What can hang from each mark:
j159: j125 j861
j727: j349
j906: j125
j833: j125
j602: j85 j125
j95: j85 j926
j349: j727 j833
j125: j602 j833 j861 j906
j85: j602

Every row comes from one small tree of marks. Brackets hold a mark, then the marks that hang from it, in the order of their numbers. Every link used is in the known rows. Which tree was each row made from?
Known rows:
{j159 {j125 {j602 j85} j906} j861}: [  1.0   8.0 -20.8  22.9   2.4  18.9   4.6   3.1 -15.0   3.3 -24.0   1.5
 -26.0 -36.0  21.3 -32.0  28.3   2.5  11.6  11.4  22.7  26.1  14.9]
{j95 {j85 {j602 j125}} j926}: [ 16.5 -18.7  -2.7 -17.9   2.3 -11.4  26.3 -16.8  33.2  25.8  27.8  -3.8
   1.9  -9.5 -12.8 -35.2   0.8  20.5  65.9  17.4 -39.7 -55.2 -41.0]
{j727 {j349 {j833 j125}}}: [  4.2  -1.6   6.8   0.1   5.5  -0.2  11.0  -8.7   2.2 -31.4 -26.2 -12.4
   1.4  19.5  19.5  23.6  14.2  -8.7  20.6  -0.8  28.0  25.4   9.0]
{j85 j602}: [-13.5 -10.0  -3.3  -7.8   5.3   1.8   9.6  -9.5   2.7  22.5  -0.1   7.5
  12.4 -13.8  -0.7  -6.6   4.9   6.2   8.4   0.2  -7.6  21.3 -16.3]
{j349 j727 {j833 {j125 j602 j861}}}: [  6.2 -12.9  -0.7   1.9  20.3  23.6  14.2 -15.7  -8.4   5.3 -71.1  -2.8
  14.1  16.1   6.1  24.1  16.1 -20.8  30.0  20.3  48.7  29.4 -29.0]
{j125 j861 j906}: [  0.8   2.7  -8.5  21.3   5.5  12.2   3.5  14.1 -33.6   2.0 -36.3  22.8
   0.6  -1.7 -26.2   0.9  -2.4  -2.6  22.0  11.6  20.1  26.4  -5.2]
{j95 {j85 j602} j926}: [ 10.3 -22.3  -4.8 -14.0  15.2   0.2  26.5  -7.9  27.0  11.7  32.3   0.7
   4.8  -3.7   0.7 -21.3 -12.7   8.9  42.8  13.0 -38.1 -86.8 -48.0]
{j85 {j602 {j125 j833}}}: [ -3.6  -6.6  -1.3   6.4 -15.6 -16.9   3.4 -18.2  -6.7  41.1 -20.9   4.9
  -2.1 -14.4 -36.1 -10.1   5.1  22.0  16.8   9.3 -12.2  51.8  -0.4]
{j727 j349}: [  3.3   1.2  -3.2   5.2  -0.2  -2.9   5.7  -6.8  -8.0 -30.8  -1.2   0.4
  -6.8   3.2  15.0   9.9  -0.6   1.5   2.0   0.4  12.9  17.7   4.2]
{j602 {j125 j861}}: [  9.5   4.2   1.6   3.6 -14.7 -12.3  -4.1 -12.6 -12.5  20.6 -33.4   0.8
 -16.8   3.1 -32.4 -14.8   9.1  14.4  32.2  13.1  -0.7  36.5  -1.1]
{j85 {j602 {j125 j861 j906}}}: [ -5.2  -4.0  -8.4   4.7  -5.1  -1.1  13.0  -7.3 -16.2  40.4 -38.2  20.5
   8.2 -19.3 -36.1 -21.3  19.5  17.5  51.4  14.6   6.7  78.4 -10.4]
{j906 {j125 {j602 j85} j833}}: [  6.4  -4.6  -6.7  35.2  -0.6 -17.5   4.5 -22.3  -2.6   4.0 -14.0  11.4
 -16.0 -20.7 -21.1   7.8  13.8   9.6 -35.0  11.7  32.1  35.6  -5.1]
{j727 {j349 j833}}: [  8.8  -4.8   0.4   7.6   1.6   2.4   8.4  -6.4   5.2 -48.8 -21.3  -6.9
   3.9  17.6  21.2  10.9   5.0  -2.7   3.4   2.6  35.9  34.0 -13.2]
{j906 {j125 {j602 j85} j861}}: [  5.2  -4.2  -6.3  22.8   8.3  -9.5   6.5 -24.6  -4.1   5.1 -24.8  15.3
 -18.5 -15.9 -12.8  -1.4  23.0   6.4 -11.4  14.6  36.7  37.1 -22.1]
{j727 {j349 {j833 {j125 j861 j906}}}}: [  4.7   1.0   0.5  14.6   8.8   8.7  12.4   1.7 -21.9 -29.6 -52.1   4.5
   1.7  19.1   0.4  22.0  12.2 -10.6  37.3   7.6  41.8  45.0   4.5]
{j85 {j602 {j125 j833 j861 j906}}}: [ -3.1  -4.1  -8.4  23.9 -11.7  -6.5   6.2  -7.7 -33.0  42.4 -50.3  23.9
  -2.2 -14.7 -57.5 -10.4   2.7  20.2  33.2  19.1   4.7  72.4  -6.5]
{j159 {j125 {j602 j85} j833 j861}}: [  9.8   5.2  -9.8  38.8   3.7   5.8  -5.0  -7.6 -40.4  15.6 -58.4   0.6
 -43.2  -2.6 -23.5 -16.2 -10.2  14.3 -29.1  25.7  11.7  -2.8  -4.8]
{j159 {j125 j833 j861 j906}}: [ -0.9   6.1  -1.0  30.8  -3.0  15.4  -5.0  14.4 -57.7  -5.5 -56.7  18.8
 -29.2   7.2 -34.9  -1.4 -22.4   9.1   3.7  20.3   6.0   4.9   8.0]
{j833 {j125 j602 j906}}: [ -5.2   1.6  -7.0   3.8  15.0  10.8  20.6   7.0  -3.2  31.0 -13.2  15.7
  14.3 -15.1  -1.2   1.1  22.7 -14.5  35.0   7.3  30.5  34.8  36.8]
{j95 j85}: [  9.9  -5.5   0.0  -5.8  -4.7  -7.6   2.1  -3.0  12.4 -11.0  18.1  -1.8
  -9.2   2.5  -1.1  -7.7 -14.9   0.9  23.5   4.8 -17.8 -50.5 -26.9]
{j349 j727 {j833 j125}}: [  4.6  -8.1   6.6  -8.7  11.4  16.8   9.0  -9.9   0.9 -10.6 -46.8 -16.9
  21.5  15.8  14.2  32.8  20.4 -16.4  30.2   6.1  28.0  17.1 -21.1]
{j602 j85 {j125 j833 j861 j906}}: [ 23.2  16.5 -17.3  52.9 -15.9 -17.0  -8.0  -1.0 -42.7  30.9 -66.0   1.2
 -23.4 -15.7 -67.5 -13.0  17.1  24.2  10.5  21.1  11.1  59.6   2.1]
{j125 j602 j833 j861}: [  4.5  -6.9  -9.1  37.9   2.4   1.1  -0.6  -7.8 -32.4  20.6 -48.2  20.8
 -21.4   4.4 -35.0   0.8 -23.9  -1.7 -22.0  22.8  23.9   9.7  -0.7]
{j349 j727 {j833 {j125 j861}}}: [  6.1  -7.6   6.2  -0.4  13.1  18.5   4.6 -11.4 -17.4  -6.7 -71.2 -10.5
  10.1  24.0  -0.2  34.2  11.8 -16.1  32.3  12.9  28.5  14.0 -32.4]

Write each row's tree:
[ 22.7  13.4  -9.3  33.4 -20.6 -29.1 -10.3 -14.0 -12.5  29.6 -31.5 -19.5
 -22.2 -14.3 -45.3 -13.2  18.4  26.7  -6.1  10.4  -6.6  35.0   5.2] | {j602 j85 {j125 j833}}
[  5.3  -1.7   6.9   6.5   5.5   1.9   7.1 -10.2 -14.3 -29.0 -47.3  -6.5
  -8.8  25.7   7.5  24.5   7.0  -8.4  22.9   5.4  29.7  23.4  -1.8] | {j727 {j349 {j833 {j125 j861}}}}
[  7.1  -4.3  -6.8  43.4   1.5 -15.5   0.3 -24.0 -22.3   8.7 -41.5  18.9
 -29.4 -10.7 -37.7   9.2   5.3   9.7 -29.7  19.1  33.7  33.1 -15.9] | {j906 {j125 {j602 j85} j833 j861}}
[ -4.1   6.9   0.5   8.3   8.9   7.3   4.6  10.1 -33.1  21.0 -36.5  14.4
  -2.2   1.5 -25.0  13.4   9.6  -9.7  42.8   6.5   7.1  13.2  20.8] | {j833 {j125 j861 j906}}
[  5.2  -6.6   0.3   2.5  10.7   3.9  18.8 -12.8   9.9 -19.6 -26.2  -4.9
   4.8  13.6  25.5  13.3  17.8 -12.4  18.1   6.1  47.4  38.3  11.9] | {j727 {j349 {j833 {j125 j602}}}}
[ -7.1  -3.9  -8.0  -3.5  -6.3  -3.1  16.0  -6.1   1.3  36.3 -14.2  13.6
  19.6 -26.3 -22.3 -23.3  26.3  17.1  48.0   7.7   6.5  80.7   0.2] | {j85 {j602 {j125 j906}}}
[ 20.7  17.0 -17.3  31.6  -9.1 -10.3  -1.0  -1.8 -24.6  27.4 -49.8  -3.0
 -12.3 -20.2 -44.7 -24.9  35.3  21.5  33.8  16.6  14.1  63.4  -4.4] | {j602 j85 {j125 j861 j906}}
[ 12.6   1.7 -18.9  31.3  12.2   1.3   2.5 -11.0 -13.4  25.4 -39.9   2.6
 -17.1 -11.6 -12.7 -18.3  12.8   3.5 -15.6  17.8  25.1  17.1 -18.8] | {j125 {j602 j85} j861}
[  6.0   9.6 -16.6  27.4  18.6   7.3  12.8   1.8 -26.1  41.8 -47.6   9.4
  -5.4 -17.9 -21.6  -3.1  30.0  -7.4  26.8  15.0  30.3  32.1  16.8] | {j833 {j125 {j602 j85} j861 j906}}
[ 14.6  -6.5  -8.9   7.0  20.5  15.9  15.6 -17.2   8.4   7.7 -55.1 -21.3
  20.3  -2.1  16.9  16.0  37.2 -14.8  13.8  13.5  46.5  32.7 -25.4] | {j349 j727 {j833 {j125 {j602 j85}}}}
[  5.2   9.3 -16.5  19.1  17.5   5.1  17.6   3.8  -5.3  39.1 -22.0   1.4
   8.0 -26.4  -4.6  -6.9  37.9  -7.6  24.1   7.5  28.4  35.4  27.7] | {j833 {j125 {j602 j85} j906}}
[  4.5 -10.6  -7.9   3.2  21.9  29.8  24.3  -1.4   1.1   0.6 -54.5   2.6
  37.3  -0.2  13.3  20.1  30.5 -22.9  41.6  16.4  61.3  56.8 -11.4] | {j349 j727 {j833 {j125 j602 j906}}}
[ 13.6   4.9 -27.3  54.9   6.8   2.2   8.5   7.4 -21.8  24.4 -35.0  12.8
   0.6 -27.1 -30.5 -10.1  10.2   3.7 -24.2  18.1  39.2  43.6   9.8] | {j125 {j602 j85} j833 j906}
[ 14.2   5.2 -27.6  65.3   8.6   5.0   2.8   4.5 -45.1  27.8 -65.2  20.7
 -14.4 -17.4 -47.9  -7.7   0.7   3.5 -20.0  26.5  40.8  42.2  -3.0] | {j125 {j602 j85} j833 j861 j906}
[ -2.9  -6.4  10.9  25.5  -9.0 -14.6  -7.5 -15.4 -30.0 -11.5 -31.3  23.2
 -27.5   7.8 -39.9  27.1 -14.9   7.7 -15.1  10.5  12.6  12.7 -11.8] | {j906 {j125 j833 j861}}
[  1.2   0.3   4.3   2.7   8.3  11.1  11.5  11.3   2.9  -1.4 -32.1  -2.0
  19.9   9.7  -0.6  13.3  22.2 -12.7  34.6   1.2  31.1  32.8  10.4] | {j349 {j833 {j125 j906}}}
[  4.3  -3.9  -6.1  13.7   6.8 -11.7  11.2 -22.9  16.5   2.3   0.9   7.7
  -5.3 -24.3   2.3  -4.2  31.8   6.2 -13.5   7.2  36.4  39.9 -10.8] | {j906 {j125 {j602 j85}}}
[  6.7   6.8  -8.8  16.8  14.7  -2.5   6.0 -12.5 -15.6  43.5 -40.0  -4.5
 -18.0  -8.2 -13.9  -2.5  20.5  -4.4   9.3  11.7  13.5   7.0   8.7] | {j833 {j125 {j602 j85} j861}}
[ -4.8  -3.7  -8.7  15.4 -13.1  -8.3   9.6  -5.9 -14.1  39.5 -27.2  16.3
   8.8 -22.3 -42.9 -13.1  12.2  20.1  29.4  12.0   3.5  75.0   5.8] | {j85 {j602 {j125 j833 j906}}}
[  1.2  -3.0 -18.1  25.2  14.2  18.3  15.1   8.4 -23.2  16.6 -38.9  32.1
   5.8 -11.3 -19.0 -13.6   2.7  -7.7  16.4  21.0  45.4  46.0  -0.8] | {j125 j602 j861 j906}
[ 16.2 -17.0  -8.7  -9.3   5.0  -3.7  32.3  -5.2  25.0  25.5  21.2   7.3
  12.2 -16.6 -19.2 -35.6   7.3  18.8  77.6  20.1 -25.3 -32.4 -34.2] | {j95 {j85 {j602 {j125 j906}}} j926}
[ 11.6   3.9   1.5  24.7 -22.1 -18.1 -10.9 -12.0 -30.5  23.9 -49.4   4.2
 -29.2   6.5 -56.1  -1.6  -9.4  18.1  12.3  17.8  -1.8  29.6   4.7] | {j602 {j125 j833 j861}}
[  5.2 -12.7  -0.7  -5.7  19.0  20.8  17.9 -14.2  10.7   0.9 -47.7  -8.7
  25.5   8.3  20.7  23.1  24.0 -21.0  27.5  13.3  47.7  31.2 -17.0] | {j349 j727 {j833 {j125 j602}}}
[  8.6   4.9  -9.9  18.1  11.1  11.5   2.3  -8.1 -22.6  12.7 -42.7  -2.8
 -33.0  -6.8   0.3 -29.6   7.4  10.3  -7.7  21.1  13.9   1.5  -9.7] | {j159 {j125 {j602 j85} j861}}
[  4.7  -4.7  -6.2  10.5  13.0  11.4  25.0  -0.8   2.4 -22.3 -31.9   4.8
  15.5   6.1  20.4  12.4  23.3 -14.5  31.0   8.6  59.4  61.0  17.5] | {j727 {j349 {j833 {j125 j602 j906}}}}
[ 11.4   7.2  -6.2  34.4 -18.8 -10.3  -4.3   1.8 -41.4  22.6 -57.0  17.5
 -15.2  -2.0 -64.1  -5.1  -1.3  15.6  27.5  20.9  13.4  56.9  13.2] | {j602 {j125 j833 j861 j906}}
[ -4.4  -6.7  -1.7  -4.1  -8.2  -9.3   6.2 -20.9  -8.3  43.0 -30.8   8.7
  -3.4 -10.8 -30.2 -19.6  12.9  19.1  38.6  12.0  -6.8  54.4 -16.7] | {j85 {j602 {j125 j861}}}
[ 18.4 -19.5  -2.7  -1.2  -3.1 -17.1  20.8 -16.5  18.8  27.4  14.3  -1.3
  -7.9  -4.9 -32.7 -25.1 -12.1  23.6  49.3  21.3 -40.8 -59.7 -34.9] | {j95 {j85 {j602 {j125 j833}}} j926}
[ -2.9   5.8  -0.2   9.5   4.4  21.3   1.8  14.2 -40.8  -7.9 -40.8  15.6
 -17.9   2.8 -11.4 -13.2  -4.2   6.2  24.5  15.5   9.3   9.8   1.8] | {j159 {j125 j861 j906}}
[  4.1  -5.6  -0.8  -0.9  15.2  25.3  14.8   3.0  -8.1  -9.8 -52.6  -5.6
  33.2   7.7   7.0  31.2  27.2 -18.6  44.8   8.7  41.5  39.1 -14.0] | {j349 j727 {j833 {j125 j906}}}
[ 11.9   5.3 -27.7  42.3  16.4  11.5  10.8   4.8 -25.1  25.1 -48.2  17.3
  -2.4 -22.1 -21.9 -21.9  20.1  -0.6   3.2  21.1  43.8  47.9 -10.6] | {j125 {j602 j85} j861 j906}
[ -2.2 -12.2   2.6  29.9  -1.2  -9.0   2.7 -21.2 -20.2   2.5 -33.1  32.1
 -22.6  -0.9 -33.0  16.0  -9.7   3.1 -17.7  18.8  36.6  32.3  -7.2] | {j906 {j125 j602 j833 j861}}
[ -6.0  -3.3  -4.6  19.2 -10.1   9.2  -6.4  -8.1 -21.1   1.0 -25.3   5.0
 -43.6 -11.5   9.7 -12.7 -11.4   1.7 -14.3  12.8   5.4  -7.6  23.3] | {j159 {j125 j602 j833} j861}
[ 11.0  -1.0  -4.0   9.4  13.9   2.2  11.9  -8.8  18.7  16.8 -35.2 -19.1
   6.2  -0.2   8.9  -1.9  34.3  -8.6   6.1   6.3  35.5  24.8  -0.4] | {j349 {j833 {j125 {j602 j85}}}}
[ -3.4   1.1  -7.2  13.1  16.4  13.3  15.8   4.6 -24.4  34.5 -40.0  22.6
   1.9  -6.5 -17.5   2.7  13.9 -14.6  39.2  15.0  32.3  32.1  25.4] | {j833 {j125 j602 j861 j906}}
[  4.3   0.6   1.0   6.8   7.6   6.9  15.8   3.7  -5.3 -31.3 -30.4  -1.6
  11.5  12.3  14.0  21.1  19.2 -10.5  31.8   2.0  41.1  46.2  13.7] | {j727 {j349 {j833 {j125 j906}}}}
